Each row was made from one walk, in order. Every step used is in the known rows, and no mark comes twice. Write each row's walk.
Known rows:
S-E-P-A: [ -3 -29 -12  -2  10 -21 -14  -6   5   9 -20  25   5   2  -3  -6   6   0
  -6  45  15  -3   4  -7  10]
S-P-H: [-13   8   3  11   6  14  -1  -9  -8  16  -7 -16  -3   9  -6 -24  -2   2
  12 -15  -5   4  16   4   2]
S-E-Y: [ -2 -22  28   6  23  -3 -16 -10  -6 -12 -11 -36  -3   6  -5  -4   1  -2
  -1  39 -24   7  23  25   9]
H-S-P-E-Y-A: [  1 -27  26  29  21  24   7   9  34   2  14 -83  -1 -32  18 -14 -15   8
  -4 -19  24  -3  27  21   3]
Y-A-S-P-E: [  8 -18  -7   2  -5  48  11  -9 -23 -15  21 -19  -6 -15 -10 -30 -11   8
  11  19  16 -15  16 -17   6]
A-S: [  3  -9   2 -10  -7  29   1 -18 -13 -19   3  -3   4   5 -13 -13   3  -3
  11  18 -18  -9   7 -15   3]
A-S-H: [ 10  -5  23  -6 -10  11   1 -17 -33 -14   9  13   8   0 -22 -10   0  -1
   8  19 -16   6   9  11   3]
P-A-S-E-Y-H: [ -4 -34  25 -11  39   8  -9 -46  -9 -30 -28   2 -13  -3 -35  -8   3  -7
   3  84 -23 -13  16   4  21]
P-E-Y-A-S: [ 21 -41  -2   4   0  22  13 -34   0 -29  16 -57   2 -14  -2 -19  -9   4
   9  19   1 -10  13  -7   8]
H-S-E: [ -5 -11  43   5  14  16 -18  20   0   3  11  -4  -6   0  -2   1   3   2
  -5  -1  -7   8  25  14   1]
H-S-P-E: [  4 -24  22  23   7  37  -5  31   3   4  23 -26   1  -7   2 -11  -5   4
  -2 -30  33  -6  22  -2   1]
E-P-H-S: [ -4 -10   2  11 -10   0   0 -11  26  21   1 -30  12   4  12  -5   9   4
  12 -57   8  10  14 -11   0]
E-S-P-A: [ -9   4  -9  15  32   8  15  10  48  13 -31 -21   5 -17  -2 -20  -9  -9
 -23  24  -1  -6   0   1   3]
P-A-S: [ -3 -22 -12 -11   8   6   1 -18  18  -9 -10  22   6   4 -14 -15   0  -7
  -1  36  -8 -17  -5 -19   5]
P-E-Y-H: [ 17 -35  12   9  16   0   6 -27 -14 -24   1 -36 -10  -6 -17   6  -5   0
   6   7  22  -6   7  -2  14]
A-S-E: [  1 -15  20 -14   1  32 -15 -10 -38 -21   5  12  -5  15 -24 -17   6   0
  12  47 -26  -3  20  -6   8]
A-S-E-Y-H: [  2 -19  37 -12  22  29 -10 -47 -41 -39 -14 -17 -17   4 -37  -5   5  -1
  15  66 -32  -5  28   7  21]
S-E-P-H: [ -2 -13  -2   1  -6  -8 -12 -21 -27  10  -5   0   2  22  -8 -15  10   7
  16  -2  -5  12  16  -7   9]
E-Y: [ -1 -13  11   8  13 -11  -3 -16  21 -10 -13 -54   3  -3   6   0   0  -4
  -1  12 -15   1  10  18   4]
Y-E: [ 16  27 -10  -4  -4  15  -7  -1  -6  -6  -3  23   6 -14   0  -1   1   0
  -7  35   6  -7  10  13  -2]
H-S: [ -4  -4  23   8   3  13  -2  16  23   6   8 -13   4  -6   8   6   2   0
  -4 -30   6   3  10   6  -5]
Y-H-S-P: [-15  16  36   8  23  39   1   8  -2   5  -6   0 -18 -21 -10   6  -2   3
   2 -15  16  -6  22  13   6]

Which walk is each row?
[ 33 -18  15  19  -2  -3  21  12  -8  -8  18 -24  13  -2 -15 -10 -10   0
 -17  -8  19  15   2   8  -1] => P-E-S-H
[ -2 -22 -33   1   2 -24   1 -13  32  12 -21  13  10  -9   8  -2   4  -1
  -4  13  23 -10 -11 -14   6] => E-P-A
[ -7 -11  46  17  20  -4  -5 -20  25  11   2 -59  -2  -9   9 -13  -6   6
   0 -17 -23  20  32  32   1] => P-H-S-E-Y-A
[ 12 -35  36  18  18  13   4 -13  12 -17   9 -46  -7 -10 -10  12  -3   1
   2 -22  23  -3  18   7   9] => P-E-Y-H-S
[ 15  20 -33   2 -16   0  -5 -29  -4   6 -10   6  13   0   2 -12  10   4
  11   7  13   0  13  -3   3] => Y-E-P-H
[-20   0  23   8  38  19   1   3  30  14 -20  23 -13 -27  -9   3  -6  -2
  -8  -1  27 -13  11   7   7] => Y-H-S-P-A
[ -5   9  30   1  13  22   5  -3   5  -1   1  11 -11 -15  -9  18   0   2
   0 -24  14   0   8   2   3] => Y-H-S
[ -2 -30   8 -12  17  12 -14 -15  -9 -13  -8  32  -1  13 -23 -20   2  -5
  -1  65 -19 -11   9 -13  10] => P-A-S-E
[  4 -37   8  24  15  17  -3   4   1 -10   1 -64   0   0   0 -19  -6   0
   3  13  17  -9  22   9   9] => S-P-E-Y
[ 22  40 -13   6   4  20  11   5  19 -10 -11  -9  10 -18  -5  -6  -2  -5
 -23  34  -6  -1  11  10  -2] => Y-E-S
[ -9  -2   5  -4   3  48  -4 -10 -16 -11  -4 -10  -2  -2 -15 -23   2  -1
  13  27 -13 -13  17  -7   8] => A-S-P
[ 23 -18  -7  16  -1  15  19   9  11 -10  13 -40   6   3  -8 -12  -7  -3
 -13  -9  15   2   0 -19   1] => P-E-S
[ 24  -2 -23  -9  -8   0  -7 -30  -5 -11 -16  49  25 -23 -15 -12   7  -3
  -4  71  15 -10   9   8   8] => Y-E-P-A-S-H
[ 11 -32  15   6  18  48   4 -33 -32 -37  -3 -43 -13  -4 -33 -18  -3   0
  17  36   7 -20  25  -6  21] => A-S-P-E-Y-H
[-13  -1   2   1  -1  39   0 -25 -21  -4  -4 -16   0  17 -20 -36   2   0
  25   3 -22  -4  20 -12   7] => A-S-P-H
[ -1  -8  36  -1  33   0  -9 -28 -26 -22 -17 -13 -19  -3 -23   8   1   0
   1  44 -18   3  23  24  18] => S-E-Y-H
[  8  30 -19  13  28  21   9  12  44   6 -34   1   9 -26  -4 -21  -9  -9
 -31  60   8 -14  12  15   1] => Y-E-S-P-A
[ -7  -8  42  11   7  10 -14   3  -4  14  12  -7  -1  21  -7 -11   4   3
   3 -29 -15  17  27   7  -1] => P-H-S-E
[-14   6  28  14  15  35  -5  24  23  14   1 -21  -2 -15   7  -6  -1   1
  -2 -23   8  -2  22  14  -2] => H-S-P
[-21  -7  15  16  29  12  -5  23  48  24 -13   0   2 -20   8  -8  -5  -4
 -13  -5  17  -9  10   9   0] => H-S-P-A
[  2 -21   0 -13 -11  25 -15 -22 -35 -19  -2  -1   2  10 -17 -13  13   4
  16  47 -14  -5  19 -17  14] => A-S-E-P
